Every row comes from one small tree of marks. The marks that hang from a mark follow it in brackets, in alphabetical order. Every link used is in the known rows. Which tree was each row made from?
In the rows, 128 means zero.
Known rows:
neme{tiben{ramik{fale} zalo{valofit{sipa}}}}: [115 158 143  53 162 221 126 156 114 137  97 139 190  94  96 152  85 155
 172 170 110]
fale{ramik{tiben{neme zalo{valofit{sitab}}}}}: [112 133 104 103 198 162 107 158 142 148 147 164 229  90 120 204 126 130
 123 181 162]
sipa{valofit{zalo}}: [139 102 129  83 132  79 141 125 145 143 107 138 163 111 145 158 138 157
 136 132 139]
valofit{zalo}: [125 111 151  79 130 104 115 134 145 133 105 140 155 114 152 148 124 143
 131 150 137]
sitab{valofit}: [151 132 131 119 128 137 126 140 141 140 125 137 146 112 163 127 138 160
 126 140 164]
sitab{valofit{sipa}}: [150 148 139 118 140 147 122 130 132 140 108 149 150 117 156 101 128 162
 121 130 138]
zalo{tiben{neme ramik} valofit{sipa sitab}}: [125 172 139 112 223 162 101 149 121 129 125 140 233 128 111 173 147 160
 120 119 142]
valofit{sipa sitab zalo{tiben{neme ramik}}}: [ 95 144 145  73 227 124  75 134 134 137 105 147 227 127 119 183 148 142
 104 129 130]
gevo{valofit{sipa sitab}}: [138 148 135  85 138 120 116  97 122 142  88 170 165 125 106 110 105 136
  85 148 113]
gevo{valofit{sitab zalo{tiben{neme}}}}: [132 131 135  81 185 103 109 120 130 150 103 154 219 121 114 187 149 137
  73 136 136]
tiben{ramik}: [110 124 130 103 143 145  99 145 150 129 116 119 148 124 132 149 121 135
 147 152 168]
tiben{neme}: [108 120 122 108 158 143 119 127 129 135 122 127 169 112 152 151 157 121
 140 129 160]
ramik{fale}: [117 115 140  90 124 134 124 122 133 124 111 130 154 112 149 140 108 135
 165 158 137]
tiben{zalo}: [130 113 119 105 149 155 121 127 148 138 117 128 157  96 148 136 124 125
 125 168 138]
fale{ramik{tiben{neme}}}: [ 83 116 109 130 163 154 104 148 139 139 127 141 184 108 140 187 138 114
 151 151 184]
gevo{valofit{sitab zalo}}: [139 124 145  55 129  84 110 116 137 147  94 171 171 120 111 152 106 141
  80 165 125]
valofit{sitab}: [122 128 135  98 144 101 111 112 148 132 124 142 162 114 142 138 130 138
 116 149 142]
ramik{fale tiben{neme zalo{valofit}}}: [125 122 111  74 181 190 128 168 120 138 129 136 211  82 122 189 109 131
 171 175 150]
valofit{sipa}: [126 134 142 113 139 141 120 115 127 128  99 139 148 118 146 110 118 136
 133 133 123]
ramik{fale tiben{zalo}}: [110 107 115  79 152 166 118 142 142 140 115 131 169  84 125 162  92 118
 161 190 143]
gevo{valofit{sipa sitab zalo{tiben{neme}}}}: [132 146 141  76 194 114 106 110 115 151  88 166 222 124 111 162 139 139
  69 129 109]
fale{ramik{tiben{zalo{valofit}}}}: [131 127 117 131 153 178 122 169 150 137 132 145 188  87 129 178  97 141
 146 186 162]
tiben{ramik{fale} zalo{valofit{sipa}}}: [132 142 135  67 171 199 110 155 121 132 107 148 191 109 116 145  73 148
 167 181 119]
sitab{valofit{sipa zalo}}: [150 136 155  79 140 120 113 140 132 141  98 163 162 119 159 117 121 167
 114 139 131]

Which tree is each row?
[116 150 134  90 208 153 105 155 125 126 136 132 240 121 115 205 134 159
 151 144 156]
zalo{tiben{neme ramik{fale}} valofit{sitab}}
[115 126 115  61 191 198 110 170 123 139 128 137 213 104 121 188 112 133
 171 177 150]
tiben{neme ramik{fale} zalo{valofit}}
[ 86 109  94 118 186 181 105 151 143 150 129 144 195  90 137 193 132 104
 139 174 172]
fale{ramik{tiben{neme zalo}}}
[134 112 129  67 147  49 126 111 149 145 113 154 185 112 136 164 137 160
 113 142 132]
sipa{valofit{sitab zalo}}
[117 136 158  99 180 139  90 145 140 129  93 131 183 129 130 155 119 152
 126 137 131]
valofit{sipa zalo{tiben{ramik}}}
[160 168 153 132 177 130 126 126 128 122 120 143 204 117 131 132 127 174
 113 123 113]
zalo{tiben valofit{sipa sitab}}
[ 93 129 150  65 208 155  88 142 118 132  92 138 222 126 129 185 124 139
 154 137 129]
valofit{sipa zalo{tiben{neme ramik{fale}}}}
[129 148 129 134 197 177 113 172 128 129 132 110 213 121 125 192 156 155
 149 120 175]
zalo{tiben{neme ramik} valofit}
[142 162 140  89 151 203 145 139 119 143 101 141 179  85 116 126 116 159
 134 146 103]
neme{tiben{zalo{valofit{sipa}}}}
[139 138 152  52 139  98 109 107 124 147  78 183 177 124 107 126  95 142
  77 157 100]
gevo{valofit{sipa sitab zalo}}
[120 117 140 106 185 123 112 138 135 136 114 123 204 114 153 184 165 139
 123 121 148]
valofit{zalo{tiben{neme}}}
[122 130 108  88 196 196 110 175 135 144 131 130 202 104 122 182 134 133
 145 160 162]
tiben{neme ramik zalo{valofit}}
[135 133 163 109 166 120 112 121 134 127  91 135 183 119 151 140 129 153
 119 126 113]
valofit{sipa zalo{tiben}}
[149 148 156  86 164 100 110 106 127 141  81 165 197 124 109 141 113 150
  70 142 101]
gevo{valofit{sipa sitab zalo{tiben}}}
[134 156 130  75 191 169 100 148 139 137 117 159 199 109 107 140 100 151
 115 174 120]
tiben{ramik zalo{valofit{sipa sitab}}}
[142 170 151 120 193 149 102 144 134 123 118 138 208 127 110 153 118 173
 122 133 135]
zalo{tiben{ramik} valofit{sipa sitab}}
[149 133 149  90 154  89 113 116 140 143  96 152 194 119 113 166 122 149
  74 151 127]
gevo{valofit{sitab zalo{tiben}}}
[147 112 132 118 158  83 139 127 146 139 107 120 187 112 148 173 153 166
 128 119 140]
sipa{valofit{zalo{tiben}}}
[132 127 129  70 161 185 116 167 135 130 122 133 186 104 121 167  84 142
 172 189 141]
tiben{ramik{fale} zalo{valofit}}
[116 126 102 118 185 191 118 172 138 146 138 150 214  89 132 200 126 127
 151 173 171]
fale{ramik{tiben{neme zalo{valofit}}}}
[ 82 117 122  69 171 163  98 146 124 134 116 127 183 123 130 177 128 119
 176 154 164]
tiben{neme ramik{fale}}
[143 157 144 124 184 136 105 158 148 125 134 126 205 121 118 176 127 172
 123 143 160]
zalo{tiben{ramik} valofit{sitab}}
[130 149 151  74 180 119  85 128 133 143  80 160 201 134  90 156 104 150
  76 150 120]
gevo{valofit{sipa sitab zalo{tiben{ramik}}}}
[151 152 135  86 175 150 123 126 132 135 118 162 194  98 127 123 105 153
 107 163 102]
tiben{zalo{valofit{sipa sitab}}}
[105 110 107 126 153 170 107 146 157 141 122 143 171  90 138 171 105 115
 137 185 161]
fale{ramik{tiben{zalo}}}
[124 122 118  93 204  69 126 116 139 148 121 139 229 109 138 199 179 154
 106 111 140]
sipa{valofit{sitab zalo{tiben{neme}}}}
[158 145 160 116 165 128 112 137 136 136 100 147 181 118 158 133 136 178
 105 120 129]
sitab{valofit{sipa zalo{tiben}}}
[ 85 133 143  63 130 175 113 141 130 134 101 116 159 110 111 165 110 141
 177 157 150]
neme{tiben{ramik{fale}}}
[124 148 143  93 212 157  87 164 130 146 105 145 213 126 140 169 155 165
 113 116 157]
sitab{valofit{sipa zalo{tiben{neme ramik}}}}
[134 143 162  79 178 148  91 154 130 135  98 146 197 128 137 157 106 174
 140 144 140]
sitab{valofit{sipa zalo{tiben{ramik{fale}}}}}
[144 152 127  87 182 158 117 147 136 141 117 160 196  84 107 143  94 148
 117 171 119]
ramik{tiben{zalo{valofit{sipa sitab}}}}
